(in the rows, 128 means zero)
Known rows, with every step that occurs
nife, tolebe: [123 112 121  99 115 116 163 141 148 153 128 107 149 120 160 155 124 156
 109 176 120 109 140 140  86 148 122 125 115  91 126 132 123  99 136 131
  95 155 117 157 119 137 157 106]
kotom, gazir, pesar, sivan: [134 129 104 110 114 159 119 129 112 137 108 145 207 125 116 120 137 116
 129 125 121 141 127 116 137 131 131 126 112  96 103 114 103 142 159 112
 108 182 151 118 110 113 113 114]
dega, nife, tolebe, zako: [105 135 109  97 112 103 163 132 138 137 118 122 193 110  93 165 106 150
 106 139 121 152 166 107 106 152 108 112 167  79 127 161 152 121  95 133
  94 114 126 125 112 176 159  90]
dega, posap: [105 117 100 120 112 136 145 113 147 151 123 101 158 106 134 180 106 139
  36 153 132 151 162 126 136 147 122 113 145  74 114 122 139 111 142 128
  79 116 150 148 123 134 140 105]
dumi, fufos, tolebe, zako, pesar: [ 99 136  79  93 118 151 122  63  80  98  88 115 131  91  81 123  82 132
 120 117 126 150 151  70 162 131 115 124 150 114 167 117  96 143 141  94
 112 103  87 130 145 153 151  50]
fufos, tolebe: [ 73 116  92 110 116 145 136 102 122 126 128 103 131 101 132 159 107 149
  38 149 126 152 148 126 133 147 131 111 138  83 132 135  93 111 143 122
 103 122 126 168 151 149 122 120]
sivan, pesar, zako: [147 122  94 105  93 101  80 122 140 129 112 136 108 122 114 146 157 106
 130 116 154 106  96 168 123 157 119 130 174  90 118 121 115 129  80 146
 121 112 182 125 130 130 129 156]
dumi, fufos: [129 120 104 101 118 132 144 118 101 128 137  89 159 111 146 162 121 137
  93 127 125 113 166 135 134 137 107 112 143 117 119  92  92 102 147  94
  99 141 121 130 125 104 169  97]
dega, posap, pesar: [109 116 106 120 120 126 152 113 151 151  80 100 145  91 129 164 116 132
  25 147 136 158 149 120 139 164 121 125 128  70 107 121 165 119 143 140
  84 135 155 156 125 128 131 100]
zako, pesar, gazir: [132 140  94 109  90 126  89 112  89 118 132 130 161 118 125 148 112 156
  95 143 124 116 120 142 112 139 152 138 168  97 104 124 137 133 125 114
 119 167 125 148 146 135 126  88]
fufos, dumi: [116 111  50 114  97 159 129 136 110 122 152  99 180 103 148 178 105 145
  71 143 144 147 153 145 123 144 126 122 137  93 104  94 125 117 124 117
 113 134 159 173 108 146 131 111]
zako, pesar: [124 138  92 106 121 138 118 126 109 134 109 124 168 119 124 168 106 144
  92 140 133 123 132 125 130 117 129 142 135 106 116 107 127 128 125 127
  92 158 117 132 142 129 137  84]
sivan, pesar, zako, tolebe, fufos: [111 123 110 109  68 103  91  86 142 107 122 129  80 113  89  97 128 119
 135 131 175 140 103 111 144 176 119 107 183  85 151 129 122 152 109 128
 114  86 165 145 153 152  92 140]
danoz, pesar: [136 112 116 113 111 135 119 135 128 126 149 116 159 104 135 153 124 132
  95 131 151 108 140 165 140 124 142 149 148  70 126 119 118 119 121 137
 102 123 144 124 147 114 132 122]
mabod, tolebe, sivan, pesar: [183 151 105 131  98 127  96 140 123 132  94 121  96 134 121 132 152 118
 127 115 154 135 120 158 113 168 103 140 132 108 119 146 126  96 110 146
 116 130 189 158 164 121 147 140]
dega, nife, tolebe: [107 124 125  98 119 118 175 140 144 162 148 112 195 112 141 172 130 153
  80 142 123 131 157 136  98 146 107 105 158  83 107 150 130 101 104 135
  91 140 130 133 105 161 157 100]
danoz, pesar, posap, dega: [141  90 127 121 126 137 119 105  79 120 238 126 110 117 125 149 115 144
 154 117 137 115 135 165 124 139 110 149 118  77 163 113  48 138 135 131
  99 110 164 139 182 118 100 147]
posap, pesar, zako, tolebe, fufos: [ 82 115 105 104  70 100 146  89 140 118  69 111 110  89  92 104 118 130
  93 144 158 163 122  90 140 181 127 104 149  89 140 114 149 150 126 122
 107 122 130 165 145 144  76 121]
danoz, tolebe, getu, mibeg: [122 141  89 102 123 130 161 113 155 144 139  94 112 117 132 150 112 163
 105 183 112 127 156 169  99 149  84  60 112  91 119 139 141  96 132 129
  94 125 140 161 129 126 132  59]
nife, tolebe, sivan, pesar: [181 143 116 126 105 129 109 127 159 130  99 118 117 137 133 117 152 120
 149 138 141 138 114 151  92 180  97 138  98  78 133 150 114  96 126 153
  94 128 195 160 143 131 144 134]
zufop, sivan, pesar: [143 155 108 106 113 144  87 127 142 129 103 127 160 113 138 151 139 127
  96 119 137 103 125 144 150 125 109 141 139  91 145 126 132 112 107 153
 102 150 163 128 144 139 130 118]
nife, tolebe, zako: [118 123 104 102 108 110 153 134 144 125 104 119 150 118 117 148  98 152
 136 170 115 135 144 107  93 146 123 139 123  91 147 149 144 117 117 118
  96 125 120 150 123 154 153  89]
kotom, gazir: [100 103  82 107 136 111 123 137  86 112 142  99 146 126 125 152 122 146
 117 149 105 129 152 121 124 143 148 105 122 102  87  91 103 131 136  95
 108 173 155 143 140 123 119 107]
zufop, sivan, pesar, danoz, tolebe: [168 150 134  89 119 124 105 136 141 151 102 124 146 114 172 137 160 108
 133 123 137 124 107 136 114 149  49 139 142 106 158 176 168 125 127 156
 103 128 174 124 124 148 149 119]
zufop, sivan, pesar, danoz: [148 139 109 101 116 131  76 138 118 131  96 132 185 118 149 157 142  99
  96 113 143 137 102 132 133 138  73 148 152 120 164 142 145 140 129 153
  97 140 193 114 138 158 144 134]
sivan, zufop: [105 116  69 129 105 107 140 121 128 160 142  90 139 131 139 176  82 130
  77 145 122 153 127 150  92 163 149 121 173  93  84 114 104 104 147  84
  77 125 127 130 149 115 157 127]
zufop, sivan, pesar, zako: [150 145  99  99  92 122  87 118 159 135  92 140 142 113 117 136 163 108
 128 109 144  90 106 152 142 131 112 145 155  92 143 120 132 117  75 162
 120 138 165 121 128 141 116 131]
posap, pesar, danoz, tolebe: [139 120 129  95 122  94 158 141 127 159  82 104 139 105 171 150 145 121
  91 145 131 157 121 130  92 182  66 134 120 111 117 164 183 133 151 136
  95 138 160 146 117 129 142 113]
pesar, zako, tolebe, sivan: [111 138  77 127  78 107 123  99 143 122  78 125 126 114  88 101 134 135
 117 121 150 183 143 123 110 175 111 121 126  77 134 133 108 100 118 151
  96  89 168 176 153 138  98 154]
zufop, sivan, pesar, gazir, kotom: [145 159  99 104  56 130  62 115 116 118 133 118 142 106 157 142 148 130
 105 112 135 108 121 150 127 143 118 121 164  84 124 140 143 126 114 148
 152 169 153 159 131 142 126 124]
mibeg, getu: [111 134 102 116 120 141 126 128 144 140 139  77 155 118 128 184 113 143
  40 152 123 120 148 142 128 143 111 115 139 102 100 104 130 110 108 126
 100 121 127 154 133 133 122 132]
mabod, tolebe, getu, mibeg: [121 131  76 109 117 128 150 133 124 141 128 102 117 121 120 155  97 152
  92 174 122 121 144 173 103 130 102  69 133 132 126 121 131  96 122 119
 113 154 136 152 147 138 144  68]
zako, pesar, danoz, tolebe, sivan, zufop: [163 146  82 133  91 112 136 109 121 168  96 104 139 139 142 128 102  99
 142 128 129 213 103 126  65 190  78 135 145 106 112 171 149 119 169 116
  58  99 156 126 148 125 163 107]
zufop, sivan, pesar, posap: [154 145 119 125 110 171  72  94 134 113 167 117 131 118 137 159 121 141
 140 117 136 115 122 142 148 123  93 141 164  90 164 126  92 118 116 169
 104 126 182 129 169 140 135 121]
kotom, gazir, pesar: [122 118  93 108 132 146 124 137  91 125 110 128 173 123 134 139 123 119
 112 144 111 142 127 113 151 126 161 127 101 102  86 103 102 136 149  94
 116 162 158 119 119 109 128  92]
kotom, gazir, pesar, posap, dega: [128  99 103 121 147 145 121 104  44 125 203 143 121 136 120 133 116 134
 168 128  99 149 120 116 134 139 128 128  75 110 121  96  35 154 158  90
 112 154 165 136 158 121  99 120]
nife, tolebe, getu, mibeg: [113 122  89 105 125 131 164 120 156 140 131  98 136 122 125 144  99 159
 110 197 105 128 140 165  82 143  94  67 101 101 139 127 128 103 136 127
  89 156 143 156 128 144 142  66]
getu, mibeg: [108 135  86 111 119 118 134 124 126 135 120 106 155 121 133 177 101 167
  78 147 112 128 143 171 119 136 116 102 124 105 122 123 122 101 137 126
  91 173 149 153 134 131 141  98]
gazir, pesar, posap, dega, nife, tolebe: [136 117 146 112 133 157 171 106 101 172 207 155 167 123 134 149 122 139
 138 121 120 140 128 129 112 144  90 122 112  89 142 155  62 123 130 133
  95 121 143 127 121 155 137 115]
dumi, fufos, tolebe, zako, pesar, sivan, zufop: [106 140  62 112  92 149 127  41 103 132 102 114 134 106  60 100  56 108
 145  97 132 174 121  79 112 166 107 113 199 109 155 129  87 148 169  71
  80 104  76 109 143 147 158  73]

Rows
[137 109 104 130 127 164 114  97  89 112 180 119 141 128 135 144 109 138
 155 139 106 155 129 111 147 122 141 126 123  98 103 105  59 140 158 114
 114 141 176 115 144 111 132  98] => kotom, gazir, pesar, posap
[112 112  96 114  98 102 152 100 169 160  64 114 124  87 115 148 135 112
  61 134 142 147 130 133 134 171 121 124 144  71 108 116 167 131 111 148
  98 124 157 145 109 133 117 116] => dega, posap, pesar, zako
[121 108 105 106 120 105 126 143 106 141  76 111 173 106 146 172 124 109
  51 133 137 175 117 136 112 167  87 136 131 119 126 135 157 145 154 131
  88 151 177 134 133 138 142 131] => posap, pesar, danoz
[123 141 105  81 116  83 132 116  63 130 140 169 175 118  71 119 110 157
 154 122 109 128 129 101  89 171 115 127 150  95 136 162 144 152  93  99
 114 150 109 149 137 192 111  82] => posap, dega, nife, tolebe, zako, pesar, gazir
[125 150  68 108  52 110  80 105  79 102 111 127 152 104  97 149  84 147
 129 129 124 153 135 100 118 143 139 132 169  94 125 139 166 156 118 124
 142 140 108 157 140 153 127  73] => tolebe, zako, pesar, gazir, kotom
[130 133 115 118 103 129 133 125 141 144  86 122 183 103 119 141 133 138
  65 120 142 140 132 143 111 163 100 131 133  91 122 125 148 129 143 144
  85 175 141 148 126 117 114 131] => posap, pesar, sivan
[132 110 109  97 126 114 161 131 137 149  96  96 132 102 145 142 137 105
  74 165 135 175 124 133  94 175  50  99 122 109 125 151 182 140 146 130
  93 108 161 139 132 137 127  97] => posap, pesar, danoz, tolebe, getu
[ 90 117 101  96 124 152 149  82  95 119 137  87 120  95 140 145 113 140
  71 127 127 129 163 119 145 144 108  97 142 104 135 110  66 109 165  94
 108 121 110 150 135 126 151 100] => dumi, fufos, tolebe
[ 99 130 113 108  59 139 137  89 147 127  92 145 142 101 101 104 117 118
  95 142 163 168 114  86 166 145 147 118 145  89 146 124 124 139 140 116
 114  94 122 136 121 141  94 116] => gazir, pesar, zako, tolebe, fufos
[133 129 126 132 113 129 160 101 106 153 205 125 153 134 107 143 124 157
 148 109 114 177 162 134  82 184  60 104 101  79 146 153  62 103 127 148
  77 113 174 164 159 162 112 143] => pesar, posap, dega, nife, tolebe, sivan
[125 125  92 102 100  96  83 103 135 122  97 144  88 115 101 102 147 114
 141 118 170 125  97 137 119 169 118 120 170  84 136 138 107 136  91 142
 116  95 180 146 145 141 121 148] => sivan, pesar, zako, tolebe
[114 127  95 104  90 132 133 106 139 146  72 156 144 102 113 111 135 112
 104 130 155 149 111 117 142 138 141 139 132  85 130 139 107 122 120 136
 112  99 137 137 115 127 124 125] => gazir, pesar, zako, tolebe
[123 136 118 113 125 105 177 140 114 164 136 132 177 131 108 139 149 138
 104 116 115 162 163 138  86 185  76 111  77  81 130 145 107  98 121 129
  76 142 151 169 135 158 107 140] => posap, dega, nife, tolebe, sivan
[140 114 106 110  48 120 100 125 104 118 172 109 136  97 154 144 132 138
 102 124 146 112 139 172 121 142 146 124 170  59 110 135 133 132 128 140
 148 141 136 158 137 118 125 128] => danoz, pesar, gazir, kotom
[117 111  81 111  64 159 151 139 104 124 166  91 139 102 144 159  91 147
  84 161 156 140 150 120 134 140 135 109 154 123 117 101 148 123 129  98
 134 149 125 175 113 156 121  93] => mabod, tolebe, fufos, dumi
[144 156  86  96  53 105 111 101 102 115 114 121 111 102 124 134 102 155
 163 140 117 133 140  98  99 158 119 124 156  82 117 172 191 143 115 128
 149 126  89 169 127 144 136  54] => danoz, tolebe, zako, pesar, gazir, kotom
[100 151  86 107  96 160 102  75 121 116  80 152 162 100  55 119  79 137
 104 119 136 167 130  90 134 142 107 135 159  90 176 154 132 160 131 138
  95 120 100 142 151 174 108  86] => fufos, tolebe, zako, pesar, sivan
[118 121 102 121  92 117 129  98 134 135  98 106 136  90 131 142 120 146
  32 146 133 156 135 136 122 188 138 117 158  63  93 136 174 131 138 121
 112 150 160 173 135 132 120 108] => dega, posap, pesar, gazir
[ 87 141  72 106 110 145 108  85 104 106  78 136 138  97  74 144  77 144
  91 141 126 165 134  75 145 131 134 135 148  93 164 141 123 149 121 119
 103 101 105 148 160 171 121  71] => fufos, tolebe, zako, pesar
[ 79 124  70  97 131 163 152  63 110 111 138  78 112  95 110 131  92 144
  75 152 115 144 161 139 137 145  82  37 131 113 154 104  72 109 162  94
 108 119 129 150 143 138 137  59] => dumi, fufos, tolebe, getu, mibeg
[186 157 106 120  71 105 107 110 177 137  87 122  69 128 121 106 188 105
 173 109 152 131 111 162 102 190  81 134 127  66 113 157 135  99  88 165
 115  90 194 156 132 115 122 147] => danoz, tolebe, sivan, pesar, zako
[ 94 124  83 113 130 144 102  54  52 103 167 145  91 110  63 135  62 155
 152 123 116 175 127  77 132 143 103 134 122 101 201 139  58 167 138 114
  99  87 115 158 197 181  91  95] => fufos, tolebe, zako, pesar, posap, dega
[ 90 119  86 102  92  99 130 111 133 131 106 127 122 108 103 122 127 137
 107 137 146 135 136 124 113 154 129 115 154  87 129 129 108 119 108 129
 104 108 142 164 140 143 119 138] => pesar, zako, tolebe
[106 125  83  85 118 138 112  73  59  96  76 124 153  97  94 129  83 105
 120 107 130 186 128  67 147 143  73 125 162 139 186 138 111 170 162  94
  99  93 119 107 140 174 164  67] => dumi, fufos, tolebe, zako, pesar, danoz
[129 141  85 107  59 123  95 115  84 122 135 119 149 106 146 156 112 148
 101 130 125 127 134 135 109 138 135 125 161  99  99 125 146 138 131 132
 139 167 107 161 132 133 129  86] => zako, pesar, gazir, kotom
[154 127 142 100  87 111 110 117 132 131 147 105 110 122 155 140 139 106
 124 144 154 152 100 126 121 177  60 118 168 108 146 170 165 153 156 125
  99  98 179 125 134 145 135 125] => sivan, pesar, danoz, tolebe, fufos
[121 128 101 113  94 104 113 120 108 124 103 111 147 103 132 145 132 153
  60 143 126 132 126 151 109 176 141 131 150  85  87 130 152 127 132 116
 124 167 149 171 146 124 121 121] => posap, pesar, gazir
[ 78 108  66 111  76 164 135 102 109 101 157  96 154  94 119 134  78 154
  77 161 166 182 161  87 142 160 129  92 147  90 135  99 130 141 153 100
 110 110 149 196 131 165  93 103] => zako, tolebe, fufos, dumi
[141 107 125 111 147 134 127  93 104 140 235 135 103 131  93 135 126 122
 158 128 139 138 121 145  89 174  45  74 146  88 154 145  59 143 102 136
  94  83 190 128 164 173 116 125] => sivan, pesar, posap, dega, nife, tolebe, getu
[ 88 122 100  87 153 106 183 129 108 168 168 127 163 125  98 147 113 152
 102 153 104 130 153 162  82 164  62  44  94 100 139 134 109 116 116 113
  83 159 141 155 127 174 111  86] => posap, dega, nife, tolebe, getu, mibeg
[144 118 121 112  78 122  99 124 108 110 176 121 150 106 135 132 134 145
  95 130 147 108 127 178 123 142 163 139 176  62 111 133 126 124 122 127
 132 136 151 149 152 117 120 131] => danoz, pesar, gazir
[126 133  76 119  95 130 121  98 111 109  57 147 138 122  81  60 144 107
 160 119 135 194 122  92 139 162 141 120  85  79 108 119  97 135 134 120
 116 117 188 151 132 121  94 126] => kotom, gazir, pesar, zako, tolebe, sivan
[166 140 110 117 117 132 137 133 105 136  82 123 159 132 148 103 153  96
 155 132 112 205 120 111 116 168  83 130  70 104  99 159 139 134 179 118
 103 127 201 132 114 120 130 111] => kotom, gazir, pesar, danoz, tolebe, sivan
[184 126 129 135 122 127 105  98 110 128 184 132  67 148 122 111 141 131
 208 123 127 144 105 148  73 194  65 141  75  86 168 149  50 115 137 146
  86 111 206 174 185 135 112 161] => nife, tolebe, sivan, pesar, posap, dega
[163 156 124 125 109 126 123 126 153 144 116 126 163 129 114 130 156 122
 119 106 146 156 135 146 108 181  81 114 144  65 112 167 123  99 100 166
  92 117 204 138 129 153 146 131] => dega, nife, tolebe, sivan, pesar
[143 106 108 107  86 111 120 127 148 133 139 128 136 104 121 135 146 112
 128 119 158  97 121 173 136 126 143 145 158  66 126 111 116 123  89 153
 116 114 152 122 126 115 116 136] => danoz, pesar, zako
[ 72 120 111 114  89 130 139 102 123 112 135  97 141 107 111 134  88 160
  68 160 152 169 159  90 143 150 128  97 150  96 144 124 121 133 162 105
  90 115 122 167 160 149 106 110] => zako, tolebe, fufos
[129 125  87 116 128 128 100  87  56 110 167 148 120 127  68 157  69 153
 177 121 112 153 132  92 125 137 101 150 121 113 176 113  82 163 121 115
  93 105 127 139 187 155 103  98] => tolebe, zako, pesar, posap, dega
[113 136  94 115 129 125 113  84  52 123 183 156 161 118  49 169  78 148
 147  88 119 172 149  88 138 137  84 127 160 101 159 135  94 166  99 127
  88  95 134 122 172 178 111  89] => tolebe, zako, pesar, posap, dega, nife
[142  97 157 109 135 127 160 110  96 150 252 135 140 113 122 139 131 145
 170 112 134 112 141 158 101 150  91 129 140  65 157 147  64 131 113 146
  95 114 155 133 152 151 121 131] => danoz, pesar, posap, dega, nife, tolebe
[139 122 110 104 132 121 129  93  74 120 169 148 106 128  89 132  78 157
 224 148 107 129 122  86  90 147  99 152 102 109 188 136  91 154 125 116
  92 119 113 150 168 165 121  80] => nife, tolebe, zako, pesar, posap, dega
